What can hang from each mark
J346: J633
J43: J454 J618
J618: J43 J454 J633 J658
J218: J157 J658
J633: J346
J454: J43 J618
J658: J218 J618

Every row comes from one small tree of marks. Brackets hold a mark, then the marks that hang from it, in the order of their numbers. Every link used is in the known rows. Which tree was each row made from?
Known rows
{J43 {J618 J454 J633}}: [-1.185 -0.125  0.348 -1.392 -1.745 -0.848  1.169  0.749  1.657 -1.479
 -2.916  2.488  0.136 -1.417 -1.272 -1.178  0.368  0.884  6.025  1.075
 -0.278  0.599]
{J43 {J618 J454 {J633 J346} J658}}: [ 0.324 -0.787  0.013 -0.737 -1.859 -1.544  3.036  0.745 -1.583  2.322
  0.193  1.183  1.062  0.110 -3.933  0.246  0.038  2.112  2.473  0.881
 -0.123  2.023]
{J218 {J658 {J618 J43 J454}}}: [-0.825 -2.320 -0.360 -0.367  4.103 -0.576 -3.164  0.689 -1.497 -1.521
  1.302  6.597  0.258 -2.816  6.056  0.978  0.945 -1.407 -0.830 -0.236
 -2.272 -0.987]
{J658 J618}: [-0.184 -2.531 -0.835  1.712  1.061  1.501 -0.641 -1.150  3.337 -1.249
  0.156  0.925 -1.182 -1.783  4.556  2.197  0.600 -2.954  0.190 -1.910
  1.064  0.474]
{J43 {J618 J658}}: [-0.322 -2.384 -0.020  0.008 -0.303  1.500 -2.106 -2.253  4.956  3.252
  0.211  0.022 -0.780  1.065  0.566 -0.202 -0.579  0.216  1.870 -0.945
  1.431  0.504]
{J346 J633}: [-0.532 -2.079 -1.045  2.158 -1.539  0.774 -0.632 -0.694 -1.782  0.906
 -1.152 -2.097 -1.377 -0.174  5.054  4.664  1.600 -2.877  2.832 -0.593
  1.999  0.184]
{J218 J157}: [ 0.788 -1.642 -0.577  1.250  1.129  1.447 -0.673  0.883  2.024  0.165
 -0.218 -2.171 -1.115 -1.012  3.842  2.126  0.580 -2.530 -0.688 -2.009
  0.070 -1.927]
{J43 {J454 {J618 J658}}}: [-0.536 -0.923  0.308 -0.440 -1.480 -1.197  0.652 -1.142  3.764  2.319
  1.124  0.274  0.205  0.497 -0.324 -2.523 -0.986  1.676  1.370 -1.197
  0.746  1.761]
{J658 {J618 {J454 J43} {J633 J346}}}: [ 0.954  1.013 -0.308  0.428  0.086 -3.423  4.341  0.329 -6.284 -3.993
  0.117  3.818  1.521 -0.922 -2.040  1.375  0.844 -0.797 -0.459 -0.146
 -0.605  2.294]
{J658 {J618 J43 J454}}: [-0.304 -2.118  0.015 -0.667  2.750 -0.192 -1.515 -1.666 -1.683 -2.973
  1.695  6.584  0.904 -3.320  3.508  2.920  0.372 -0.995 -2.180 -0.705
 -0.564  1.099]
{J43 J454 {J618 J633}}: [-0.593 -0.216  0.155 -1.164 -2.646 -2.321  0.951  0.605  3.517 -0.333
 -5.446  1.505 -0.053  0.404  0.421 -2.318 -0.119  0.026  7.777 -0.133
 -0.178  0.648]
{J454 {J618 J43}}: [-1.589 -0.640  0.299 -0.153  0.918 -0.754  0.076 -1.308 -0.993 -3.938
 -0.986  1.383  0.543 -0.708  3.417  0.439  0.076  1.020  1.595 -0.464
  0.430  0.645]
{J618 J43 J454 J633 J658}: [ 0.282  0.058  0.364 -0.608  0.171  0.954 -1.044 -0.692 -2.459 -0.438
 -0.207  2.691  0.608 -2.117 -0.308  1.020 -0.754  2.500 -1.428  0.493
  0.006  1.662]
{J218 J157 {J658 {J618 J633}}}: [ 0.656 -1.214 -1.612  0.756  1.219  0.617  0.161  5.053  2.168 -1.064
 -1.921 -1.600 -1.728 -1.831  3.775 -0.549  1.749 -2.436  0.202 -0.045
 -3.079 -3.727]
{J633 J346}: [ 0.178 -1.227 -0.530  2.989  0.266 -0.211  2.463 -0.720 -1.778  0.315
 -0.350 -1.704 -0.389 -0.460  3.602  3.273  0.665 -2.579  1.327 -2.192
  1.768  0.877]
{J658 {J618 {J454 J43}}}: [ 0.117 -0.671  0.216  0.005  1.840 -1.363 -0.722 -2.229 -1.213 -3.052
  1.846  5.857  0.720 -1.284  1.016  1.033  0.138 -1.700 -1.728 -1.290
  0.056  1.589]
{J618 J454}: [-0.714 -1.224  0.207  0.891  0.434  0.843 -0.697 -1.081  0.648 -0.211
  0.836  2.393 -0.302 -2.581  2.759  1.474  0.121 -1.283  1.543 -1.225
  1.224  0.727]
{J454 J43 {J618 J633 J658}}: [-0.396  2.042  0.313 -0.157 -2.204 -1.039  1.933 -0.963 -0.373 -2.291
 -1.249 -1.434  0.243  1.530 -3.228 -3.269 -0.777  2.958  1.034  0.323
  0.684  1.760]
{J454 {J43 {J618 J658}}}: [ 0.116 -1.059  0.500 -0.502  0.549 -0.784 -2.382 -3.593  1.941  1.578
  0.050  1.769  0.182  2.887 -0.802 -1.195 -1.003  0.517  0.729 -1.114
  1.047  0.925]
{J454 J43 {J618 J633}}: [-1.247  2.250  0.340  0.002 -1.914 -2.246  2.881 -0.208 -1.249 -5.422
 -3.451 -0.825  0.228  0.813 -1.064 -2.824 -0.008  1.439  4.107  0.217
  0.418  1.019]
{J618 J658}: [ 0.200 -1.823 -0.283  1.987  0.258  2.750 -1.687 -2.071  3.550  2.867
  1.311 -1.361 -1.334 -0.556  2.592  1.184 -0.699 -0.761 -1.110 -1.943
  2.255  0.846]
{J454 J43 {J618 J633 {J658 J218}}}: [-0.798  4.095  0.835 -0.693 -2.180  0.315  0.535 -0.261 -0.172 -1.021
 -0.355 -4.009 -0.049  2.984 -4.978 -3.971 -0.861  2.429 -0.195  2.053
  0.544 -0.464]
{J658 J218 J618}: [-0.577 -0.112 -0.270  1.022  1.006  2.662 -1.883 -0.692  3.218  0.199
  1.113 -1.508 -1.553 -0.685  2.663  1.418  0.553 -3.719 -1.117 -0.051
  0.887 -1.439]
{J658 {J218 J157} J618}: [ 0.641 -0.103 -0.602  0.359  1.745  2.725 -1.974  1.676  2.819  0.607
  1.810 -2.843 -1.230 -0.535  1.900  1.952  0.978 -3.987 -3.966 -0.057
 -0.862 -3.622]
{J43 J618}: [-1.159 -1.596 -0.006  0.253 -0.056  0.095 -1.237 -1.459  3.960 -0.022
 -1.998  0.741 -0.645  0.307  3.102  0.168  0.239 -1.320  4.933 -0.983
  1.108 -0.029]

Write each row's tree
[-0.369  1.235  1.012 -1.112  0.419  0.727 -4.114 -2.803  2.206  2.687
  0.814 -0.815 -0.079  4.248 -2.194 -1.859 -1.071 -0.277 -0.389  0.710
  1.042 -0.932] : {J454 {J43 {J618 {J658 J218}}}}
[ 0.973  0.044  0.051  0.264  0.435 -0.852  2.125  0.281 -6.297  0.209
  0.701  1.855  1.660 -1.314 -1.255  2.819 -0.223  2.198 -1.782  0.328
 -0.062  2.261] : {J618 J43 J454 {J633 J346} J658}
[-0.517  2.811 -0.042  0.668 -2.742  0.499  4.124  1.753 -1.268  1.610
  0.749 -6.686 -0.107  1.918 -4.504 -1.338  0.114  1.701  0.105  2.413
  0.738 -0.060] : {J454 {J618 {J633 J346} {J658 J218}}}
[ 0.274 -2.567 -1.001 -0.183  3.196  0.291 -1.755  3.595  1.340  0.843
  2.573  2.764 -0.632 -2.717  4.008  0.595  1.485 -2.636 -1.875 -0.687
 -3.128 -3.225] : {J218 J157 {J658 {J618 J454}}}
[ 0.285  1.928 -0.059  0.825 -1.845 -2.919  4.821 -0.210 -4.422 -1.602
 -0.309 -2.196  1.131  2.337 -4.065 -1.499 -0.299  2.757  0.350  0.155
  0.565  2.257] : {J454 J43 {J618 {J633 J346} J658}}
[ 0.914  0.876  0.825 -2.033  1.319  0.663 -3.847 -0.538  1.844  3.156
  1.376 -2.243  0.185  4.211 -2.977 -1.257 -0.664 -0.510 -3.339  0.680
 -0.836 -3.023] : {J454 {J43 {J618 {J658 {J218 J157}}}}}
[-0.530  0.326  0.445  0.266  0.000 -0.804  0.084 -2.648  0.352 -0.679
  1.482 -0.008  0.282  1.989 -0.831 -2.225 -0.971  1.805 -0.761 -1.121
  1.368  1.617] : {J454 J43 {J618 J658}}
[ 0.699 -0.106 -0.227 -0.750  3.557  1.938 -3.117  1.021 -0.225 -1.132
  1.273 -0.570 -0.072 -0.463  3.103  3.190  0.720 -3.104 -5.551  0.236
 -1.797 -3.388] : {J658 {J218 J157} {J618 J43}}
[ 1.251  0.116 -0.038  0.595  0.881  4.067 -3.241  0.768  2.988  4.741
  2.840 -5.453 -1.336  0.887 -0.093  1.121 -0.327 -1.542 -5.074 -0.053
  0.339 -3.221] : {J618 {J658 {J218 J157}}}
[ 1.002  1.301  0.474 -1.538  2.610  0.005 -2.267  0.809 -1.709 -1.114
  3.443  1.754  0.577  0.069 -1.434  0.986  0.420 -2.702 -5.609  0.417
 -1.788 -2.464] : {J658 {J218 J157} {J618 {J454 J43}}}
[ 0.447 -0.878 -1.139 -0.500  1.407 -0.103  0.330  5.419  0.212 -0.811
 -0.212  1.416 -0.690 -3.045  1.882 -0.764  1.688 -1.400 -0.209  0.489
 -3.682 -3.139] : {J218 J157 {J658 {J618 J454 J633}}}
[ 0.669 -2.651 -1.116  0.145  4.746  0.089 -3.154  2.565 -0.309 -1.355
  0.005  1.919 -0.458 -1.577  6.995  1.683  1.307 -2.878 -3.052 -1.227
 -3.307 -3.718] : {J218 J157 {J658 {J618 J43}}}
[-0.094  0.451 -0.629  1.283 -2.607 -1.077  5.600  1.102 -1.246  0.244
 -0.033 -3.696  0.229  0.663 -2.663 -0.523  0.174  2.413  1.397  0.245
  0.722  1.777] : {J454 {J618 {J633 J346} J658}}
[ 0.577  1.538  0.612 -0.197 -0.722 -0.260 -0.202 -1.303 -1.861 -0.460
  0.105  1.872  0.448 -0.404 -2.781 -1.062 -0.983  1.856 -0.804 -0.121
  0.683  1.947] : {J618 {J454 J43} J633 J658}
[-0.731  0.417  0.016 -0.636 -1.050 -0.211  1.179 -0.331 -0.906 -2.504
 -1.296 -0.509  0.394 -0.191 -0.932 -1.026 -0.489  3.643  0.559  0.836
  0.097  1.227] : {J454 {J618 J43 J633 J658}}
[ 0.495 -2.748 -1.396  1.157  3.032  1.019 -1.644  3.236  3.142  0.685
  0.550 -0.403 -1.573 -1.625  6.046  0.758  1.522 -3.694 -1.363 -1.421
 -2.394 -3.792] : {J218 J157 {J658 J618}}
[ 0.393  0.307 -0.476  1.591  0.151 -1.329  2.968  0.487 -5.747 -2.998
 -3.135 -0.643  0.697 -0.907  2.648  3.372  0.630 -0.400  1.454 -0.484
  0.414  0.949] : {J618 J43 {J633 J346}}
[-0.313  0.569  0.095 -0.719 -3.293 -1.393  2.560  0.430  3.020  0.548
 -1.638 -1.072  0.049  0.093 -2.272 -3.695 -0.768  2.883  3.306  0.084
  0.167  1.805] : {J43 {J454 {J618 J633 J658}}}
[ 0.530  2.171  0.314  0.552 -1.616  1.034  1.822  1.525 -2.776  3.325
  2.034 -3.023  0.163 -0.055 -4.178  0.950 -0.125  0.635 -1.612  1.712
  0.697  0.163] : {J618 J454 {J633 J346} {J658 J218}}
[ 0.512 -0.543 -0.808  0.942 -0.662 -1.486  4.711  1.710 -3.305 -2.231
  0.376  2.024  0.523 -2.741 -0.351  2.488  1.291 -1.095  0.701 -0.054
 -0.338  1.892] : {J658 {J618 J454 {J633 J346}}}
[ 1.080  1.876  0.260 -1.144 -0.793  3.050 -1.047  2.988  0.682  3.154
  1.737 -3.571 -0.528 -0.593 -4.416 -0.031 -0.261  0.832 -3.616  1.961
 -1.021 -2.635] : {J618 J454 J633 {J658 {J218 J157}}}
[-0.350 -0.860  0.351 -1.716 -1.989  0.369 -0.006 -0.024  2.398  1.618
 -0.747  1.996  0.125 -0.556 -3.424 -1.576 -0.420  2.616  3.241  1.210
 -0.079  1.238] : {J43 {J618 J454 J633 J658}}
[-1.533  1.066  0.394  0.181 -1.029  2.697 -1.039 -0.721  3.353  2.571
  2.390 -4.144 -0.893  1.524 -1.540 -1.833 -0.590  0.851 -0.680  1.269
  1.344 -0.865] : {J454 {J618 {J658 J218}}}
[-0.914 -1.175  0.329 -0.217  0.948  0.352 -1.041 -2.125  0.057 -0.596
  1.124  0.750  0.452  0.060  1.349  0.027 -0.713  2.409 -1.406 -0.374
  0.658  1.201] : {J454 {J618 J43 J658}}
[-0.117  2.872  0.911 -1.423 -1.309  0.560 -1.978 -1.051  1.341  0.995
 -2.029 -2.266 -0.259  3.689 -4.380 -2.968 -0.881  0.949  1.458  1.918
  0.481 -0.996] : {J454 {J43 {J618 J633 {J658 J218}}}}
[-0.410  2.403 -0.069  0.916 -2.070 -4.146  6.002  0.431 -5.342 -4.893
 -2.428 -1.521  1.219  1.470 -2.202 -1.271  0.471  1.081  3.267  0.112
  0.323  1.676] : {J454 J43 {J618 {J633 J346}}}
[ 1.644 -0.247 -0.093  0.355 -0.320 -2.476  2.066 -0.122 -4.032  0.990
 -1.705  0.673  1.529  0.271  0.043  1.689 -0.555  1.197 -0.406 -0.838
 -0.123  2.332] : {J618 {J43 J454} {J633 J346} J658}
[ 0.274 -0.671  0.215 -1.410 -2.583 -1.195 -0.083 -0.167  4.821  2.713
 -3.184  0.796 -0.008  1.145 -2.038 -2.726 -0.890  1.522  4.790 -0.106
  0.022  1.229] : {J43 J454 {J618 J633 J658}}
[-0.448  1.145  0.320 -0.600 -1.314 -2.070  0.317 -0.973  0.270 -3.558
 -4.931  0.986  0.033  1.597 -0.527 -2.081 -0.056  0.120  5.480 -0.034
  0.205  0.466] : {J454 {J43 {J618 J633}}}
[ 0.457 -0.286  0.799  0.228  1.084 -0.221 -2.135 -2.997 -1.039  1.165
  2.486  3.435  0.586  0.009 -0.636  0.017 -1.109  0.626 -2.592 -1.458
  1.260  1.732] : {J618 {J454 J43} J658}
[ 0.233  3.415  1.118 -0.612 -0.853  1.124 -1.542 -0.532 -2.056  0.778
  0.768 -0.544  0.211  1.036 -4.777 -1.834 -1.066  1.156 -2.007  1.617
  0.612  0.000] : {J618 {J454 J43} J633 {J658 J218}}
[-0.011  1.960  0.352  0.017  0.017  3.041 -2.538 -0.325 -0.640  1.014
 -1.212 -2.906 -0.578  0.279 -0.512  0.708 -0.666  0.762 -1.906  1.613
  0.708 -1.073] : {J618 J43 J633 {J658 J218}}
[ 0.224  0.418  0.955 -0.660  1.283  1.076 -4.515 -1.969  0.904  3.734
  0.951  0.209  0.433  1.096  1.105  0.444 -1.307 -0.389 -2.746 -0.057
  0.541 -0.443] : {J618 {J43 J454} {J658 J218}}
[ 0.656 -0.551 -0.492  0.001  1.046 -2.294  3.496  0.952 -6.425 -3.825
 -0.286  4.425  1.648 -2.615  0.607  3.866  1.027 -0.201 -1.047  0.538
 -1.283  1.985] : {J658 {J618 J43 J454 {J633 J346}}}
[ 0.276  1.083  0.614 -1.713 -0.875  0.130 -0.878  1.643  3.494  4.148
  2.540 -3.674  0.210  1.878 -2.735 -2.772 -0.734  0.690 -2.495  0.645
 -1.114 -2.313] : {J43 {J454 {J618 {J658 {J218 J157}}}}}
